Each row was made from one small tree. Brackets hold a mark, then the marks that hang from it, in alphabetical order. Every link used is in the known rows. Write each row's tree.
In the rows, zero is written as 128.
Known rows
{mosalef {kobok {meginan {tubu sori} zitadep}}}: [104 158 131 182  91 167 155 143 105  87 134 121 129 172 103  88 129 128
 118 112 134 106 121 140 134 140  87  93 119 113  79 144 112 166 166 169
 118 124 143 136 188 147 144  56 103 161 168 133 113 138 142 111 202 136
 138 125  68 126 163 124 153 104 131 162 132 107 156 126 126 138]
{zofeg {meginan {zitadep teti}}}: [138 108 181 166 115 116 132 124 144 120 140 130 135 170 156 151 164 110
 118 138 102 118 136 153 150 105 111 115 138 158 139 130 164 139 170 183
 160 118 130 143 177 160 125  63 138  69 128 132 195 138 139 136 126  92
 116 144  83 190 106 120 143 114 110 125 120 118 119 135 126  88]
{sori {tubu {meginan kobok}}}: [135  93 124 179 136 169 137 154 167 112 137 129 106 129  99 133 122 119
 137 133  90 135 129 139 140 140  70  86 130  87 117 159 129 144 149 216
 152 107 161 164 154 158 106  86 164 136 126 122 113 133  89 107 131 139
 157 152 118 184 139 156 146  98 108 142 111 127 132 127 150  89]
{meginan {tubu sori} {zitadep teti zofeg}}: [ 75 152 187 162 129 106 126  73 157 133 128  73 149 180 143 111 118  96
 111 147  93  85 154 146 123 119 137 158 118 139  88 105 128 190 132 133
  89 155 154 116 108 132 207  98 150  79 103 155 129 121 176 149 130 133
  68 145  78 140 146  76 123 126 123 162 135  84 145 147 113  94]
{sori {tubu {meginan {zitadep teti}}}}: [114  75 149 183 129 155 133 125 179 122 134 126 128 125 122 121 110 109
 148 145  89 124 147 161 151 127  88 112 123 100 100 127 136 145 147 175
 119 121 170 150 152 167 133  80 159 104 112 145 138 133 129 117 110 125
 152 157  92 201 130 145 146 110 120 139 102  98 127 122 148  79]
{kobok meginan mosalef}: [149 115 142 191 115 201 139 160 131 142 151 116 110 150 125 105 129 116
 137  92 177 149 131 138 111 145  97  80 141 111 151 126 123 107 166 246
 143  89 114 114 190 157  78  90 153 213 169 154 157 114 137 124 179 127
 184 154 133 154 152 179 149 121  98 113  72 131 154 116 124 108]
{teti zitadep}: [167 162 183 211  97 114 112 131 115 149 141 147 109 171 149 111 162 124
 128 120 143 139 104  93 177 137 103  87 113 134 129 161 150  76 192 252
 147 123 148 162 187 148 115  53 116 171 128 136 123 128 138 130 176  96
 131 175 105 166 136 142 124  93 135 130  77 110 162 139 126 151]
{zitadep teti {zofeg {meginan tubu}}}: [107  95 194 179 133 136 112 135 155 155 133 109 155 184 151 149 123  91
 124 151 112 120 186 152 158  71 140 107 143 128 121 110 163 155 192 165
 123 158 110 133 129 145 112  99 132  77 112 134 217 165 151 138  93 114
  99 144 113 177  99  69 154 112 111 117 110 111  97 139 135 115]
{zitadep teti {zofeg {meginan kobok {tubu sori}}}}: [102 109 179 149 141 119 114 127 153 149 128  96 131 171 125 148 119  88
 110 149 105 103 180 138 136  81 146 124 148 130 109 121 158 175 168 163
 139 146 115 138 105 129 127 111 148  64 121 116 192 150 137 145 103 123
  70 124 129 156 106  63 146 122 117 131 139 127  95 151 134  95]
{zofeg {meginan kobok {tubu sori} zitadep} teti}: [104 161  92  91 120  64 176 101 136  88 158 110 100 188 130 174 181 143
  74 123  88 101 115 169 124 132  82 134 140 173 150 167 160 178 112 148
 184  98 150 152 193 110 156 108 152  33  94 110 165 114 116 136 169 116
 105  84  96 117 148 106 142 149 105 139 195 133 155 162  95  87]
{teti {zitadep {meginan kobok tubu}}}: [123 181 169 195 117 117 107 125 119 120 138 122 119 164 125 116 172 139
 121 127 142 114 125 119 158 121 132  87 131 126 101 154 143  95 171 223
 112 107 158 152 195 123 136  90 114 175 138 122  96 108 158 135 193 114
 119 161 147 145 129 138 115 125 140 139 115  87 161 129 123 127]
{meginan {kobok mosalef} {tubu sori} zitadep}: [118 215 104 119 124 134 148  76 135  93 138  73 100 184 109 121 151 125
  79 110 110  83 108 137  73 178 111 142 120 167 109 139 116 167  76 198
 132  98 154 105 164 129 192 101 184 131 128 146  78  61 129 125 202 154
  92 118 102 101 168 156 108 153 106 165 155  99 182 140  87  43]
{teti {zitadep {meginan kobok {tubu sori}} zofeg}}: [103 156 173 183 132  96  93 109 128 147 137 100 126 162  99 108 162 116
 133 138 143 104 149 103 162 109 142 100 122 118  87 149 141 120 191 189
 109 125 167 159 137 106 158 102 116 155 126 115 112 132 166 141 169 116
  94 157 158 144 137  97 136 122 149 152 128  90 144 151 121 141]
{zofeg {meginan {kobok mosalef} tubu zitadep}}: [135 180  96 132 125 134 150 114 131  88 146 111 119 200 129 161 181 141
  83 121 111 102 122 160 107 137 114 112 141 184 140 143 147 146 107 186
 159  97 136 123 195 141 141  89 157 109 127 137 158  89 116 119 171 135
 113 122 114 129 130 155 144 151  89 131 154 105 150 131  95  53]
{tubu meginan sori}: [133  79 136 181 127 168 123 133 152 140 117 112  87  75 100 114 142 121
 135 124  80 149 104 113 168 174  55 137 115 100 130 182 149 176 146 205
 177  92 176 148 119 147 143  84 166  97 183  97 114 145 112 120 145  92
 140 149 130 202 185  96 123  88 101 179 113 144 107 142 161 130]
{kobok {meginan tubu zitadep} mosalef}: [113 165 113 176 118 178 152 119 135 105 153  99 126 175 141 106 137 140
 115  98 167 115 133 172  87 151 113 106 137 145 133 110 110 135 115 183
  98  99 140  93 196 143 141  89 148 207 153 175 136  79 163 130 190 150
 166 150 106 109 161 194 144 142  90 130  98  90 183 106 100  82]
{zitadep {zofeg {meginan tubu}}}: [131 111 154 191 138 139 127 139 140 133 144 118 158 194 137 154 156 122
 121 139 103 133 139 148 160 104 110  85 133 128 143 144 143 155 188 170
 155 152 128 152 133 144 117  79 130 104 102 125 190 168 129 112 113 115
 122 149 105 167 135  94 166 102 101 130 122 119 114 137 117 148]
{zofeg {meginan {kobok mosalef} {tubu sori} {zitadep teti}}}: [115 149 117 105 124 131 134  99 143 106 131  94 109 169 113 151 159 120
  81 126 105  90 143 155 103 132 125 137 138 180 117 131 156 164 101 177
 146 104 135 118 161 128 149 103 164  64 140 129 166  83 131 132 154 132
  86 105 119 125 132 121 134 168 107 140 158 112 133 142 108  32]
{zofeg teti}: [136 127 167 169 107 114 167 138 140 141 160 125 107 173 158 144 148 123
 110 116 117 151 104 139 154 128  61  99 134 107 169 156 153 118 185 234
 183 104 120 152 213 158  96  89 155 115  87 120 151 153 121 128 165  93
 160 133  88 189 135 119 127  90 111 119 116 146 157 160 119 148]
{zitadep {meginan {kobok mosalef} {tubu sori}} teti zofeg}: [ 64 107 181 155 158 154  95 115 167 161 122  54 140 142  92 110 115  83
 123 146 140  97 202 143 119  83 163 131 150  96  74  95 146 163 177 178
  92 117 124 100 113 124 145 151 169 106 122 122 140 127 178 152 133 137
  88 125 169 162 110  69 125 152 135 148 138  94  98 154 131  73]

Write each row's tree
[ 77 143 143 160 128 108 156 103 138 107 159  89 130 171 134 108 121 122
 130 123 131 107 141 162 114 124 103 129 131 125 127 126 108 180 138 123
 104 131 158 134 145 115 175 101 131 139 126 152 135 127 167 148 163 131
 137 133  94 112 178 118 155 116 105 146 128 109 169 138 110 133]
{kobok {meginan {tubu sori} {zitadep {zofeg teti}}}}
[128 126 122 147 142 137 124 130 138 139 143 100 127 183 100 153 156 112
 109 125 111 123 148 129 129 122 116 100 134 138 128 146 146 164 162 190
 163 131 128 141 120 127 125  97 155 100 116 116 178 145 117 121 130 132
 106 124 135 144 142  99 162 131 107 137 150 129 111 152 113 108]
{zitadep {zofeg {meginan {kobok mosalef} {tubu sori}}}}
[104 111 233 184 129 147 111 151 157 134 123  90 125 129 132 118 121  85
 127 144 131 109 163 134 136  88 135 113 162  83 103 113 153 124 195 225
 128  94 107 126 173 154 106 120 159 125 150 113 123 130 152 151 156 110
 114 143 152 205  82 105 103 110 134 137 115 119 109 139 152  76]
{zitadep {meginan kobok} teti}
[ 98 161 180 154 114 123 134  77 153 116 127  85 132 159 150 113 127 107
  97 133  86  88 124 149 122 145 120 157 118 149  94 117 132 178 106 155
 101 136 155 115 146 145 198  82 151  81 127 154 114  96 167 136 153 127
  78 139  68 135 149 110  98 130 117 161 128  89 161 136 114  79]
{meginan {tubu sori} {zitadep teti}}
[112 169 147 138 122 111 143 116 140  84 139 113 123 192 150 166 156 118
  89 139  96  85 144 163 117 113 128 124 149 174 125 134 153 158 114 165
 139 119 130 132 181 140 148  88 143  77 132 132 161 102 126 132 152 125
  91 120 100 134 108 126 135 142 100 133 153 108 137 128 114  58]
{zofeg {meginan kobok tubu {zitadep teti}}}
[123  71 212 183 131 129 107 144 156 169 135 115 149 175 144 145 122  81
 137 151 121 130 180 134 161  65 133 105 144 119 131 115 165 141 216 186
 148 152 105 147 125 159  96  93 139  77 112 125 222 178 145 143  87 101
 104 148 116 201  90  68 161 104 117 115 101 127  86 149 143 121]
{zitadep teti {zofeg meginan}}
[138 188 107 138 117 168 137 113 132 116 130  89  92 160 105 129 143 128
  78 103 112 108 108 123  92 177 101 115 129 142 121 153 130 158  98 238
 150  98 132 110 160 132 135 105 181 148 146 123  93  74 111 111 192 156
 107 117 128 112 163 142 105 143 102 153 143 127 161 141 107  71]
{meginan {kobok mosalef} {tubu sori}}
[103 154 151 177 134 113  92 107 130 154 138 100 127 161  87 104 158 120
 129 128 157 112 153 106 148 113 148  98 123 127  87 143 144 107 181 210
 111 117 162 143 146 106 149 114 131 158 119 122 118 120 173 143 174 119
 102 151 164 141 141 105 136 142 148 148 127  86 138 152 115 128]
{teti {zitadep {meginan {kobok mosalef} {tubu sori}} zofeg}}
[126 178 151 187 116 132 104 122 122 134 138 120 115 162 115 115 170 142
 116 115 158 114 130 118 146 122 134  85 130 137 104 147 149  80 162 236
 120  94 153 137 203 123 128  92 127 180 136 127 108  93 158 134 200 119
 126 154 155 140 130 152 117 143 141 134 112  83 162 135 116 113]
{teti {zitadep {meginan {kobok mosalef} tubu}}}
[137 135 155 180 118  98 103 117 124 160 143 133 131 178 119 129 171 124
 124 133 125 125 134 108 184 115 124  95 110 150 112 160 157 120 188 192
 140 150 162 173 132 116 134  66 106 115 118 123 175 146 154 128 135 102
  97 155 124 138 148  94 158 121 136 137 114 106 136 145 119 159]
{teti {zitadep {zofeg {meginan {tubu sori}}}}}
[ 82 199 146 135 139 116 132  80 152 120 145  68 134 215 136 125 112 102
 100 138 134  78 178 152  72 106 164 143 143 161 100  94 128 153 113 173
  91 126 123  89 152 132 187 133 175 140  89 169 117  88 151 149 171 151
  71 127 115 119 111 122 129 153 110 134 139  76 160 144  99  41]
{meginan {kobok mosalef} tubu {zitadep teti zofeg}}
[122 152 139 208  90 194 157 176 103  89 135 137 133 174 117 106 122 127
 124 108 139 125 122 144 147 131  87  65 132  92  98 149 119 140 189 202
 126 124 122 137 206 158 100  53  98 185 167 131 126 150 128 104 193 139
 159 133  86 138 146 131 155  93 121 143 112 117 145 116 135 155]
{mosalef {kobok {meginan tubu}}}
[125 160  66  90 110  85 149 113 125 137 156 134  77 171 105 164 194 154
  75 107 136 120 127 141 144 132 103 108 129 179 140 179 185 121 128 208
 186  88 148 157 210  98 117 107 137  78 110 104 189  98 126 135 177 114
 115  87 143 107 150 117 149 168 118 115 169 125 156 164  97 102]
{zofeg {meginan {kobok mosalef} {tubu sori}} {teti zitadep}}
[102  71 123 172 142 123 151 117 180 129 154 122 131 149 113 131 117 121
 149 141  91 136 146 164 152 116  74 103 119  93 120 139 131 152 156 159
 132 125 180 169 153 152 140  98 161 100  70 137 148 153 123 122 111 120
 163 150  89 195 148 130 175 107 115 135 119 104 138 146 133 114]
{sori {tubu {meginan {zitadep {zofeg teti}}}}}
[130 115 137 134 113  75 175 120 141 114 166 135 119 186 153 167 182 128
 105 125 105 133 112 165 152 112  74 109 136 157 177 153 166 136 168 175
 195  98 137 161 218 148 122  84 142  51  80 121 207 150 132 135 147  83
 147 114  78 177 128 116 158 118 101 115 149 131 143 159 108 120]
{zofeg {meginan zitadep} teti}
[108 117 201 201 153 127 113 146 145 133 143  81 148 170 108 122 139  95
 149 146 129 123 158 121 142  91 122  93 149  75 119 131 126 136 225 202
 139 111 130 152 132 140 124 117 155 151 112 111 120 169 140 140 151 118
 126 156 152 205 107  96 142  98 125 150 131 120 114 151 135 127]
{zitadep {meginan kobok} zofeg}
[103  95  94 144 147 130 154 118 175 126 157 112 113 152  90 132 117 119
 138 137 108 123 158 155 120 124  83 107 130 105 117 137 128 144 141 184
 144 100 165 152 158 142 137 121 179 120  72 139 137 130 111 125 135 137
 153 132 115 179 143 147 178 126 110 134 130 106 141 149 128  73]
{sori {tubu {meginan {kobok mosalef} {zitadep {zofeg teti}}}}}
[102 116 181 160 141 123 116 134 153 143 136 103 139 190 138 155 121  90
 116 154 111 106 187 147 137  69 152 109 151 130 122 117 158 160 175 170
 133 150 105 138 126 139 120 112 142  84 116 131 192 150 136 142 106 125
  85 129 128 163  91  72 150 119 111 118 129 118 100 144 133  95]
{zitadep teti {zofeg {meginan kobok tubu}}}
[117 129  91 133 133 145 134  99 148 116 123  88  75 100  82 112 145 117
 123 124  98 119 120 112 112 180  74 157 119 135 122 168 140 177  99 205
 174  66 178 120 135 132 183 110 193 113 174 117  88 103 113 133 185 107
 116 129 140 173 180 122 124 126 101 182 144 127 127 149 137  62]
{tubu {meginan {kobok mosalef} zitadep} sori}
[109 130 203 191 113 140 142 131 138 115 148 109 127 158 159  99 116  97
 145 125 145 114 149 150 116 114 114 116 147 118 128 109 117 135 154 180
 106 112 132 124 176 149 132  83 132 171 162 161 142 125 162 156 164 112
 143 157  97 159 125 150 138 101 111 128  86 116 155 117 133 100]
{kobok {meginan {zitadep teti}}}
[ 97 143 111 160 133 164 139 104 140 125 152  80 136 169 114  95 126 123
 126 105 160 110 148 155  91 145 120 119 127 137 117 108 105 165 124 154
  96 115 151 100 140 122 162 101 150 179 138 168 145 101 174 139 170 146
 138 138 115 106 179 151 159 150 100 142 111  93 168 126 100  97]
{kobok {meginan {tubu sori} {zitadep zofeg}} mosalef}
[108 104 157 136 142 138 109 125 158 160 131  89 130 172 114 146 122  90
 110 140 123 107 190 136 127  88 151 120 146 138 108 115 163 164 166 185
 140 136 112 127 110 132 120 120 158  68 121 124 200 139 141 144 106 131
  81 116 141 154 111  73 153 143 116 126 131 122  94 153 129  75]
{zitadep teti {zofeg {meginan {kobok mosalef} {tubu sori}}}}
[108 155 107 154 117 175 147 108 134 111 144  88 118 154 118  95 133 132
 114  94 154 112 126 159  90 163 109 117 127 141 121 117 109 156 107 175
 104  96 149  97 172 129 153  90 151 182 165 166 133  78 165 130 190 145
 151 135 109 105 182 178 138 151 101 140 112  99 180 118 102  80]
{kobok {meginan {tubu sori} zitadep} mosalef}
[ 80 132 134 155 129 161 129 101 151 140 141  75 132 159 120  93 104 106
 126 113 161 103 174 157  88 120 145 131 138 136 106  89 115 164 131 156
  81 117 134  92 134 124 166 116 149 157 146 174 158  96 187 152 155 145
 128 136 120 114 157 135 150 159 112 136  99  88 154 128 112  74]
{kobok {meginan {tubu sori} {zitadep teti zofeg}} mosalef}
[113 100 123 173 147 135 138 122 173 110 148 114 125 151  98 126 111 112
 149 147  88 120 147 147 132 127  89 104 126  99 109 141 119 158 144 174
 130 121 175 166 133 148 151  96 169 133 101 136 112 141 105 119 126 136
 142 150 105 183 138 143 169 106 111 149 124 106 135 133 136  86]
{sori {tubu {meginan kobok {zitadep zofeg}}}}
